Each row was made from one path, in order. Every step used is in the known rows, and no mark comes twice. Write each row's path.
Known rows
r > h > b > y > n > a: [-29  -2   7  21 -22  37 -47  31  -7  22  27   3   5   8  19   8 -18   4
  16  15  -1  13 -53  43  29 -23  -8 -10   1  29  -7]
l > x > g > a > n: [-30  12 -33  -2   7  -1 -43 -14  -5   3 -10  -8   1  21  -5 -40  27   2
 -19  -9  22 -24  49 -25 -24   3 -25  25  -6 -47  -8]
l > x: [ -9 -12  30  -5  14 -14 -17 -25  -9   8  -9  16  13   8  15  -8 -17  18
 -19  10  -8 -23 -10 -19  27 -15 -20 -14 -23 -17  -5]
a > g > x > l: [ 13 -10   5 -55  35   4   2 -17  29  -5  14   2  -2   7   3  30  30   8
 -27 -11   3 -31  57 -60 -34  22 -20  19  -3 -20  20]
g > a > n > y > b: [-22   6 -20  19 -20   5  -2 -35  -1 -42  24  17 -21  -3  -6 -18  38 -22
   7  -4  26 -11 -17  71 -24  -4  25  15  22   3   8]
a > g > x: [ 33   3 -13 -26   4 -49  -2 -12  43  -9   6   8 -18  14  -5  22  -3  -3
 -12  13   6 -31  37 -61 -22   3 -29  31 -18 -12  31]
g > a > n > y: [-26 -27 -33  24   3  15 -21 -27  10 -24   3 -11 -16  22 -17 -34  24 -39
  -2  -4  30  -8   7  30 -34 -11 -11  22  -9 -22  17]
y > r: [  6 -26 -20  -5 -17   0  13 -17 -10  -5   4  30  -3  -1  14  19   2  -6
   7   0   6   9 -10 -44 -12  19   3 -18   8  27  13]
g > x > l: [ 12 -33  12 -57  41  21   6   4  29  -5  -1  -4 -11   1  22  24  36  11
 -12  -5  -2 -21  32 -55 -19  22 -15  24  -1 -22   7]
y > b > h > t: [ 48  18  44 -17  11 -35  50  13   8 -11 -39 -13  -2 -47  17  -1 -18   0
   1  -4 -19  47  -4   7  31  49  16 -16  11  19  -7]
a > n > y > r > h > t: [  9 -19   7   7 -23   9  50   0 -28  23 -43 -22  -9   6  15   1  16 -53
   4 -25 -19  22 -26  21   1  18  39 -17 -18 -20 -15]
r > h > t > y > n: [ 42  18  14  26  -5  32  13  30 -17  15 -18 -32  11  -7 -27 -20  15   9
   3  14 -24  25   1 -24  39 -12  52 -10  14   4 -27]
h > r: [ -7   3   3 -19   8 -15  32  39 -22  -2 -19  14  12 -19  42  32 -43  20
 -23 -21  -2  21  -1 -25  46   2 -15  16  -3  25  -2]
t > y > n > a > g: [ -1  42  -2  35  -9  12 -56 -20  -4  15  40  24  23   5 -41  -3   1  23
 -24   0  15 -10  25   4 -15  10  11  -3  -4  24  11]
x > g > a > n > y: [-26 -10 -32  18   9  19 -20 -20  16 -13   0 -22 -11  24 -19 -41  38 -33
  -7 -21  22 -14  36  20 -45   3  -6  25 -10 -36   9]
h > b > y: [ -1  -1   7 -25  -2 -43   1  18   4 -31   7  -7  -6  -3  26  32 -43  22
  17  11 -30   3 -27  -5  10 -54 -31  -5   5  21  29]
y > n > a: [-16   4   3  29  -8  49 -54  16   7  24  25  19   5   0  11 -10   4   8
  -6  10  25  14 -21  17  18  25   2   6  -2  37  -8]
r > h: [  9 -23  -1 -23   6  -1  47  29 -13  27 -39 -24 -15  11   0  21   4  15
   3  -4 -19 -23 -28 -23  28 -31   2   8 -36 -41 -23]
h > b > y > n > a: [-25   8   8  24 -18  31 -63  22   5   6  39  18   8   3  22   6 -21   7
  11  19   6  20 -40  38  19 -10 -14  -7  12  51   9]
l > x > g: [ -4  23  29 -21  24   1 -10  -3  10  27 -18  -5  17  11  10 -16  11  35
 -29 -24 -19 -34  48 -46   2  17  -9  -5 -24 -40 -16]
l > x > g > a: [ -4   3  11  -3  36 -20 -41 -11  20 -14 -20 -10   0  19  16 -29   6  10
 -34   4  -7 -49  34 -62 -10 -22  -6  25  -1 -45 -24]
l > x > g > a > n > y: [-39 -12 -15  24  10  21 -38 -40   9  -9   2 -13   0  32 -15 -52  30 -34
 -14 -15  19 -24  29  27 -36  -2 -14   9 -14 -45   2]
n > y > r > h: [-10 -53 -17   8 -20  20  45  -8 -19  22 -21  -7 -11  23  -9  13  13 -32
  18 -10 -10 -11 -43   6  -1 -19  17 -27 -21 -26 -10]
g > x: [ 35 -29   0 -29   9 -26   5  14  41 -13 -14  -4 -26   5  23  14   0   0
   9  22   0 -19  10 -58  -4   4 -24  42 -16 -15  16]
h > b: [  2   2  16 -18  25 -17  26  25 -21  -2   3   1   6  -2  24  30 -47  34
  16  20 -19  -2 -29 -18   1 -41  -7  -2   4  22  -4]
g > a > n > y > r > h: [-28 -55 -42  14 -24  20  17 -18 -25  11 -15  -9 -14  33 -16  -5  24 -49
  17  -5   9 -11 -32  11 -18 -25   7 -11  -9 -36 -12]

Which path is each row?
[ 26   4  11  -9  10 -23  32  -1  -3 -15  -8   1  10 -47 -36 -11 -12  46
  30  10  -8  23  16  20  14  19  -2 -28  20  10  -4] : t > y > b > h
[-34   4 -13  -8  -7  -1  43  16 -20  -4  -2  17  19 -38  11   1 -37  -5
   7 -28  21  56   6  56  35  38 -36 -21  19  32   6] : a > n > y > b > h > r
[ 44  29  16  27   1  27  -3  20  -8  -2  -5 -20  14 -16 -24 -23  13  13
  -4  16 -15  32  14 -29  29   4  47  -4  23  26 -10] : h > t > y > n
[ -5 -13  15 -21  20  -8  52  40 -35  23 -18 -19   2   9  15  39 -43  29
  25  15 -32 -16 -50  -8  15 -65  -1  -6 -14 -14 -28] : r > h > b
[ 64   0  40   6  21 -27  23  15 -14  -6 -43 -33  14 -38 -20 -14 -20  35
  10   3 -38  26  32 -19  10  14  32 -11  -4  -5 -15] : b > h > t > y
[ 15   5 -11 -11  38 -20 -21  12  29 -22 -25 -20 -15  11   9 -16  16  12
 -27   0  -3 -37  41 -77 -21 -14   4  45   4 -34 -17] : x > g > a
[-24  34  -4  16 -20  -2 -37  -1  -6  23  40  15  15  20 -18  20 -23   2
 -10   3   1  -7 -15  27   1 -26 -17 -18  -8  20  12] : r > h > b > y > n > a > g
[ 16  -2   2  -9  -1 -34 -36 -15  39   3  17  21 -14  14   8  22  -5  -3
 -12  12  13 -34  25 -26 -29  15 -23  35 -27  -5  25] : n > a > g > x
[-20  15 -11  12 -27  14  16 -28  -4 -22  27  19 -15 -11  -7 -10  41  -9
  11 -18  23  -1 -15  82 -18  13  23   2  12  11  13] : a > n > y > b
[-16  18 -47  -9   8   1 -27   5   4  -3 -11 -15 -11  12  -6 -27  35   3
 -15 -15  23 -15  54 -33 -32  10 -18  41  -2 -36  -2] : x > g > a > n
[ 33 -16  24 -11 -12 -12  56  18 -24  18 -54 -18 -12  -3  29  19   0 -29
  -1 -13 -33  15 -33 -25  21  10  46 -12 -15 -13 -24] : y > r > h > t
[ -2 -25   6  -1  -1  -2  42  20 -60  19  -7  -5  15  10   3  33 -37  24
  43  18 -41 -11 -44  -5  -3 -61  24 -30   3  -3 -30] : t > y > r > h > b
[ 14  10 -10   3  -9  -9 -44  -9  44   9  29  22  -7  18  -5   7   1 -12
  -8  20  23 -16  24 -30 -15  19 -24  27  -9  10  23] : y > n > a > g > x
[ -6  28   7   9  -2 -20 -36 -21   4  14  24  28   6   6 -11  21 -13  17
 -32 -14  15 -26  17   1 -20  18 -11  10 -28  12  19] : n > a > g
[ 45  21  12  24   8  23   5  23   1   5 -14 -26  21 -27 -32 -33  -1  10
   7  19 -11  51  22 -28  37  17  24 -24  28  25 -10] : b > h > t > y > n
[-37 -29 -17   0 -14  19  42   7 -50  27   3  -1   9  23  -1  22 -25 -15
  40   4 -14   3 -52  32 -15 -43   0 -34  -2  -5 -13] : a > n > y > r > h > b
[-14 -13 -19   5   4  -9  13 -23  16 -25   3   1  -4 -22 -31 -33   0 -18
  24   6  28  28   5  54  -5  23 -32 -18  23   3   9] : g > a > n > y > b > h
[-36  18  -5  18 -16  12 -17 -45  -2 -24  22  17  -4   5  -5 -38  42 -16
  -3 -16  17 -26   5  70 -27   2  24  -1  18 -19  -7] : l > x > g > a > n > y > b
[ 41  -3  39 -18   8 -18  56  35 -14  19 -63 -38 -15  -6  30  18  -4  -6
 -12 -11 -40   4 -26 -20  36  -1  39  11 -28 -30 -27] : r > h > t
[ -1   6  12   7 -13   4  23 -23  10 -33  19  18 -14 -13   1   2  27  -3
   5  -9   3 -12 -30  60  -7   2  37   0  13  17   7] : n > y > b
[ 38 -22  11  11 -11 -15  21 -11 -29  -5 -22   3  17 -27 -11  -1 -10   4
  21   2 -24  37  15 -32  -8  32  33 -39  20  20  -3] : b > h > t > y > r
[-39 -38 -25   8  -6   9  25   1 -46   6   3  -3   2  28   2  13 -26 -27
  37  15  -9  -9 -54  22 -21 -62   1 -18   6 -11 -17] : g > a > n > y > r > h > b
[ -7  -1   2 -31  23  40 -35 -14  30  11  36  15   9  12   2  16  38  -2
 -25  -3  19 -19  45 -33 -27  36 -16  13   6   4  14] : y > n > a > g > x > l
[ -9  10   7 -26   4 -22  51  33 -18  -7 -13  19  18 -48  26  23 -55  20
  -2 -19   3  48  -1  16  57  29 -32 -16  23  39  -2] : y > b > h > r
[ 11  41  15  36 -13   9 -28  -6 -18  32  14   3  19   6 -29   2  -1   5
 -23  -7  -5  -6  13  14   1   8  37  -7 -13   6 -11] : r > h > t > y > n > a > g
[-12  10 -13  -5 -16  15   3  37   3  -1  16 -15   0   9  -4   8 -17  -1
  17  24 -11  25 -40  -7  44 -52 -21 -22  23  27   9] : r > h > b > y > n
[-12  42 -12  18 -23  -2 -58 -20  16   6  44  28  10  10 -18   7  -4   1
 -29  -5  20  -2  14   6  -5  11 -19  -5  -4  35  33] : b > y > n > a > g
[ 15   3   6 -22  11 -21  40   4  12 -11  -7   6  -2 -41 -14   0 -16  27
  19   6   6  31  -1  12  25  33 -27 -25  18  18   5] : y > b > h
[-24  23 -20  13 -13  14   0 -27   8 -30  19   8 -15  -1  -8 -24  49 -14
   0 -22  20 -19  10  59 -37   9  30  17  21 -12   0] : x > g > a > n > y > b
[  1  13  -6  -3 -17 -26 -49  -3  39  -5  43  17  -2  16   9  18 -24 -12
   4  29   8 -13   7  -9 -17 -13 -37  13   1  22  32] : h > b > y > n > a > g > x
[-18   3   2  23 -24  35 -67  13  20   5  31  15  -1   2  14  -5   3   0
  -2   8  17  20 -26  31  24  11 -12   2   1  40  12] : b > y > n > a
[ 17   4  16   6   3 -24  24 -11  10 -25 -29 -18  -7 -32   4 -30  -3 -38
   6  -5   2  43   0  42   6  37  10  -8  17   4  -4] : g > a > n > y > b > h > t
